What can hang from each mark:
sozi: kogi
bisug: zudag
zudag: bisug gebu vodes
gebu: sozi zudag
kogi: gebu zudag
miped: gebu kogi
vodes: bisug zudag

Each row was made from one small tree. The marks that hang from a mark follow it in brackets, in alphabetical order. Every link used is in the known rows. Write each row's tree.
Known rows:
miped(gebu kogi(zudag(bisug))): [-10   4 -25  14 -12   9  16   0 -20   1  40  18 -11  -6   6   2 -21   5
  -5 -12]
vodes(bisug zudag): [-20 -25  -4   1   3  17   5  -1  -2  24  26  -8   9   7   5   5  -2  10
 -19 -19]
sozi(kogi(gebu)): [  5 -18  -2 -12  14  19   9 -11 -11   2  17  24  -1  20  11  11 -10  19
 -14 -19]
sozi(kogi(zudag)): [ -5 -17  -5 -16  -2  -4  -9  -8   0   9  11  19  -9   2   1  11  -4   4
 -19 -19]
vodes(bisug): [ -7 -12 -13  -3  21  16  -2  -5   3  23  18   1  15  10   5   7   6   5
 -27 -18]
sozi(kogi(zudag(bisug))): [ -2   2  -7 -13  -4  12   2  -7  -4 -17  10   6 -11  -3   4   0  -8   6
  -6 -18]
zudag(gebu(sozi) vodes(bisug)): [  1 -14   2 -22  27  22   5  -2  16   3  -4 -15  18  10   3  -3  19   3
 -11  14]
kogi(zudag(bisug gebu)): [-11   8  -4 -15  -1  30  -1  12 -15   2  18  16 -12   0  19   8  -5  -6
 -14   5]
bisug(zudag(gebu)): [-17  -9   1  -5  13  27 -12  14  -3  14   6   4   2   2  26   3 -12 -11
 -19 -10]
vodes(bisug zudag(gebu)): [-14 -11   7  -9   7  34   3   4  -2  20  29  -2   4   7  14   2   2   2
 -19   2]
zudag(gebu(sozi) vodes): [ -2 -30  12 -22  13  12   6   7   2   4 -12  -3  14  12   4   5   6   4
  -6   9]
kogi(gebu zudag(bisug)): [-11   3 -28  -2  -5  23   9  10 -22   9  29  24 -16   7  25  16 -11  11
 -12  -9]
bisug(zudag): [-21 -20 -12   4   7   9 -11   5   1  18   5   0   8   0  17   7 -15  -2
 -16 -30]
vodes(zudag(bisug gebu(sozi))): [-11 -17  20 -18 -13  30  25   9 -10 -14  15 -13   4  -8  17 -18 -24  -4
   9  10]
kogi(gebu zudag(bisug vodes)): [ -9  -4 -29   3   1  22   6   7 -21   4  12   9 -16  17  15  20   6  25
  -5 -11]
zudag(bisug gebu(sozi)): [ -3  -6  11 -22   6  31  20   6  -7 -15   4  -3  12  -5  16 -12 -17  -6
   2  12]
gebu(sozi(kogi) zudag(vodes)): [ -1 -41  18 -11  -2 -18   8 -23  33  -4 -27 -27  23   5 -12   4  -1  11
  18  -8]
miped(gebu(zudag)): [-14 -33  -6  13   2  -1   8  -9  -5  39  15  12  35   5  11  10 -13  -4
  -8 -16]
gebu(sozi zudag(vodes)): [-13 -44   6   0  -5 -16   9  -8  20  16 -20 -23  26   5  -4  13  -1   9
  10  -7]
sozi(kogi(gebu zudag(bisug vodes))): [  4   2 -18  -8   4  22   5  -7  -9 -16   4   4 -23  19   7  14   4  29
   1 -14]
bisug(zudag(gebu(sozi) vodes)): [-13 -21   1 -13  13  13  -4  10  13  -4 -17 -18   9   2  17  -3  -1  -3
  -1   1]
kogi(gebu(sozi) zudag(vodes(bisug))): [ -6 -11 -32 -17   5   4   3   2  11  15  13   0  -1  11  12  13  15  16
 -13  10]
miped(gebu(sozi)): [ -5 -36 -10 -11   6   1  18  -6 -12  19  18  16  36  -2  13 -10 -17  -7
  -9  -8]

Which tree is each row?
[ -1  -8   4  -5  20  38   8   5 -16  -6  -5  -6   4  17   7   6  10  11
  -2  -7] : zudag(bisug gebu vodes)
[-15 -15   3 -20   7  17   0  14   8   0  -1  -5  11  -8  26  -9 -20 -17
  -6   5] : bisug(zudag(gebu(sozi)))
[  3   5   3 -19   9  27  -3  -4  -3 -21  -5  -3 -17  10   1   4  14  10
  -4  -3] : sozi(kogi(zudag(bisug gebu vodes)))
[  0 -30   3   4  10   3   8 -21  12   8  -7  -4   7  27   1  24   2  27
   8 -17] : sozi(kogi(gebu(zudag(vodes))))
[ -1 -12  23 -31   2  24  13  -9  20 -12  17 -18   8  -1   6 -19  -6  -3
  -3  11] : vodes(bisug zudag(gebu(sozi(kogi))))
[  0 -23 -10 -27  -7 -11   9  -9   1   4  20  19  15  -8   8 -11 -16  -9
  -9  -3] : miped(gebu(sozi(kogi(zudag))))
[ -3 -26  -5  -9   3  -6 -11  -8   3   4  -5   3 -10  12  -7  17  12  18
 -14 -22] : sozi(kogi(zudag(vodes)))
[  5  -1 -27 -13  16  15  -7 -12  10   8  12   6 -14  22   3  17  21  26
 -18  -9] : sozi(kogi(gebu zudag(vodes(bisug))))
[ -7 -28 -20 -15  -6  -5   6  10  -7  15   9  13  -6   9  14  20   1  17
  -7   2] : kogi(gebu(sozi) zudag(vodes))
[ -6  -3 -17   0 -17  -2  28  -2 -10 -10  35   8  -3 -16   4 -11 -26  -1
   6   3] : miped(gebu(sozi) kogi(zudag(bisug)))
[-13 -22  -2  17   2   7   9  -9   5   5 -17 -23  17  12  -3  15   4  16
  14 -21] : gebu(zudag(bisug vodes))
[-14 -18  13 -24   0  22  12   5   8   8  23 -13  13  -3  15 -12  -6  -6
 -10  15] : vodes(bisug zudag(gebu(sozi)))
[  2 -14  -3 -20  -6   0   8 -10   8 -30 -12 -18  -4  -2  -6  -8   1  11
  10  -6] : gebu(sozi(kogi(zudag(bisug vodes))))
[  0 -14  10 -17  12  28  18   4  -3 -20 -12 -17  11   7   6  -6   0   4
   7  10] : zudag(bisug gebu(sozi) vodes)
[-14  10 -12  -9  25  38 -14   4  13  13  11  -9   8  -1  25  -2   2 -11
 -23  -6] : vodes(bisug(zudag(gebu)))
[-11 -32   4  11 -13 -20  28 -15  12  15  22  -3  26  -9  -2  -1 -29  -1
  12   1] : miped(gebu(sozi zudag) kogi)
[-14 -36  23 -21 -13  13  15  12  -5   8  19   2   8  -4  14  -5 -20  -5
  -3  12] : vodes(zudag(gebu(sozi)))
[-12  -6 -19   4 -14   1   9   9 -14  19  44  32 -33   6  11  27 -17  19
 -17  -6] : miped(kogi(gebu zudag))
[ -4 -23   2 -31 -12 -16   2  -6  13  -3   6   8  -2  -8   1  -1 -12  -2
  -7  -1] : gebu(sozi(kogi(zudag)))
[-13   4  -6 -23  17  27  -5   7  24   1   3 -18  17 -10  26 -15  -5 -18
 -12  11] : vodes(bisug(zudag(gebu(sozi))))
[ -7  -6  -3 -24  -3  18   6  11  -2 -13  -6  -8  -4  -3   9   0   5   0
   4  18] : kogi(zudag(bisug gebu(sozi) vodes))
[ -7  -6 -11 -28   8  11  -6   6  17  10   2  -8   2   3   7   5  21  -3
 -15  22] : kogi(zudag(gebu(sozi) vodes(bisug)))
[-12 -29  -5  -4   5  -8   6 -14  35  17 -15 -36  33   4  -5   7  13   9
   6   0] : gebu(sozi zudag(vodes(bisug)))
[  3 -15 -11 -27   5  -7  -4 -15  31  -7  -6 -18   2   3  -7  -1  19  12
  -7  -2] : gebu(sozi(kogi(zudag(vodes(bisug)))))
[-11 -12 -20   4  -2  10  -1   5 -14   5   1  -4  -8   8   2  14   9  15
  -6 -20] : kogi(zudag(bisug vodes))
[  1 -24  15  -6  -3   1  19 -24  27 -29 -29 -40  18   3 -13  -8  -4  13
  30  -9] : gebu(sozi(kogi) zudag(bisug vodes))
